Each row was made from one walk, in order. Every step used is in the known rows, and no mark comes twice. Write each row's walk.
Known rows:
D R T M E: [-25  11  -9  31 -14  -9  -2  -1 -25 -21  18  -7  31   9  -6  -6  20 -17
  18   1  28 -35 -20  28]
S E D Y N: [ 17  14  -1  35   8  -5  20 -24 -11 -25  17  11  -4  27  -3 -40   6 -35
  -1 -10   5 -27 -14  16]
M E: [ 24  -9 -25  33 -18   3  22   7 -14 -19  12  -5  12   9   7 -12   7 -20
  14  -3  23 -37  -8  52]
D Y Q: [ 58  19 -14  21   0 -10   3  -6 -12 -27  22   9   7  27   6 -37   3 -16
  19 -18   7 -43  -1  27]
Y D R T M: [-21  23 -10  26   6 -32  -6   4 -34 -42  18   4  34   8  -9 -42  13 -22
   9  -4  27 -43 -12  -2]
R T S E M: [  3  -2 -25  18 -39 -11  21 -18 -22 -64  17  -2  24   2  -7 -29  21 -19
   3  19  16 -35 -29  25]
S E M T R: [  5 -18 -15  32   9  10  -2  -4 -20 -45  10  -6  13  13   6 -51   2 -21
   3  32  -7 -41  -2  45]
Q Y D R T M E: [-40  13   1  22 -24  -3 -17  -7 -47 -40  18  -5  40 -12 -15 -25  -2 -10
  25   4  25 -34  -6  13]
D R: [ 21  13 -16  44  10  -6   8  20 -13 -31  20   0  17  22   9 -45  15 -25
  10 -15  15 -42  -7  28]
Q Y D R: [  6  15  -4  37  -2   4  -7  14 -35 -50  20   4  26   1   1 -62  -6 -18
  16 -11  10 -42   7   9]
V T M: [ -9 -14 -22  17  43   1  25   2 -21 -47  10 -12   8  11  14 -26   9 -25
   1  13  11 -44   1  43]
R T M E D Y: [-31   7 -17  22  -3 -14  -4 -27 -31 -21  10  -3  21  11  -7  -1  10 -26
   3   3  18 -25 -30  39]
S E M T: [ -3 -22 -25  23   2  -7  18 -15 -16 -30  15   0  17  18   4 -37  -9 -19
   7  15   6 -40  -8  47]
S N: [ 49   5 -12  41   6 -13   7  -4  -9 -23  11  10   7  17  16 -27   5 -26
  12   0  17 -36  -7  47]
R T: [ 26  10 -34  21 -23 -37  24  -8 -19 -30  15   0  26   3   9 -27  28 -23
   8  -8  31 -41 -20  27]
V T R D Y: [ 21  17  -9  30  49   9   9  15 -25 -45  18  -7   2  18   5 -67  36 -33
  -4  22  -3 -43   6  18]
S E M: [ 15  -4 -23  29   5  -6  25  -6 -11 -61  14   3  23  17   6 -28   0 -21
   6  16  10 -34 -13  36]
Q Y: [ 15   1 -25  25  -5   0  13  -1 -22 -46  13  -3  17  -8  15 -40   2 -15
  14  -9   8 -39   1  39]
V T R D Y Q: [ 48  28  -6  22  34   7  -2   5 -25 -41  21   0   4  16   2 -63  28 -28
   6  17  -3 -49  14  11]
D Y: [ 30   8 -16  32  13  -9  13   4 -11 -31  19   3   4  28   9 -39  11 -21
  11 -13   8 -37 -11  38]
E M T R: [  8 -17 -29  39  18  10 -13  10 -21 -43   6 -11  16   9  10 -48  10 -27
  -4  12  -9 -43   6  48]
M T S E: [ -1 -28 -22  15 -26   5  19 -10 -18 -14  17  -1 -10   4  -1 -58   1 -18
   8   9   8 -48 -13  48]
V T S: [ 18 -20 -27  21   1  19  28   9 -22 -44  14 -14  -4   8   9 -42  21 -29
  -2   7   9 -47  -3  42]
D R T S E M: [ -5  10 -10  30 -35  -5   8  -7 -22 -62  25  -2  28  13 -12 -39  26 -20
   6  13  13 -35 -29  13]
Y D R: [ 19  16 -11  42   8  -8   3  23 -23 -38  19   7  21  18   1 -58   3 -27
   8 -12  19 -46   0   8]

Write each row's walk:
[ -4 -22 -39  26  11  -7   8   0 -16 -28  11  -6  20  15   7 -34   0 -24
   1  -7   3 -43   0  52] => E M T
[ 23  31 -16  38  32  -2  -5  17 -18 -42  17   3   4  11   0 -69  31 -28
   0   6  -2 -39   0  10] => T R D Y
[ 40  -3 -14  40 -13   6   2   0 -12 -34  12   5  -6   9   5 -38  10 -27
   7   1  10 -35  -9  49] => T S N
[  2  24  -7  27 -26 -21  -4  -2 -42 -45  23   4  42  -6  -4 -55  10 -17
  18  -9  25 -42  -6   0] => Q Y D R T
[ -2  19 -14  12 -15 -14 -15 -37 -33 -19  14   5  22  10 -10  -1   4 -21
  12  -3  19 -32 -22  30] => R T M E D Y Q
[ 22 -14 -25  34   9   5  -6  10 -20 -18   8  -8   2   4  13 -57  13 -25
   2   7   1 -49   5  47] => M T R
[-30 -14  -8  26  39  21   7 -13 -33 -27   9 -12   4  24   2  -9  -2 -32
  -3  17   3 -29 -11  57] => V T M E D Y
[ -5  17 -26  37 -27 -10  -4  -3 -31 -34  17  -2  20   1  -4 -46  34 -38
  -9 -13  19 -38 -30  13] => E D R T S
[-11   7 -21  40 -50   6  -5  -3 -33 -16  16  -7  21   1 -12 -22  30 -34
  -2  -7  24 -33 -31  29] => M E D R T S
[  2   4 -29  18 -42 -20  21 -27 -29 -37  12   4  13  -7  -3 -42  23 -31
  -6  13  24 -37 -38  23] => R T S E D
[ 19  10 -25  33  39   5  18  20 -26 -49  12  -9  10  -2  10 -60  37 -36
  -7  24   7 -48  10  17] => V T R D
[-31  23  -9  28   6 -30   1 -24 -31 -41  15   6  29  10  -3 -34  14 -30
   1  13  23 -34 -34  10] => S E D R T M
[  2   5 -34  30  21  -6  -4  14 -23 -14  12  -1   6  -8   2 -73  25 -31
  -4   7   4 -50   8  24] => M T R D
[ 12  26 -25  27  26 -19  15   7 -14 -28  22  10   9  17  -2 -55  22 -26
   5 -12  10 -39  -6  16] => R D Y
[-27  11  -8  28  -7 -11   0 -32 -25 -13  13  -3  13  12 -16  -1  18 -31
   0 -14  16 -21 -18  23] => R T M E D Y N
[-33  24 -22  34  15 -27  -8 -10 -32 -38  12   0  32   7   1 -29  22 -35
  -5  -8  21 -35 -25  11] => E D R T M
[-22  13   0  25 -44   4  -7 -12 -45 -78  25   1  39  -7 -19 -56   4 -13
  13  17  10 -35 -15  -4] => Q Y D R T S E M
[-32  22  -4  21  -2 -18 -16  -6 -46 -55  19   1  40 -10  -8 -49   3 -13
  17  -3  19 -40  -4  -1] => Q Y D R T M
[-13 -29 -40  25  -7  13   2   4 -21 -34  12 -11   6   4  -2 -42   6 -24
  -5  -7  -4 -43  -3  54] => E M T S
[ 14  30 -16  32  23 -15  20   3  -6 -20  25  10   0  16 -12 -51  30 -31
   2 -29   7 -34   6   1] => R D Y N
[ -2  14 -20  42 -31 -13   3  -7 -30 -10  15  -2  34  10  -3 -13  23 -34
   2  -6  32 -32 -29  27] => M E D R T
[-22 -10 -14  34 -13  15  -3  -9 -28  -9  18   2  -3  12  -6 -66   2 -33
  -4   3   5 -42 -21  33] => M T S E D R
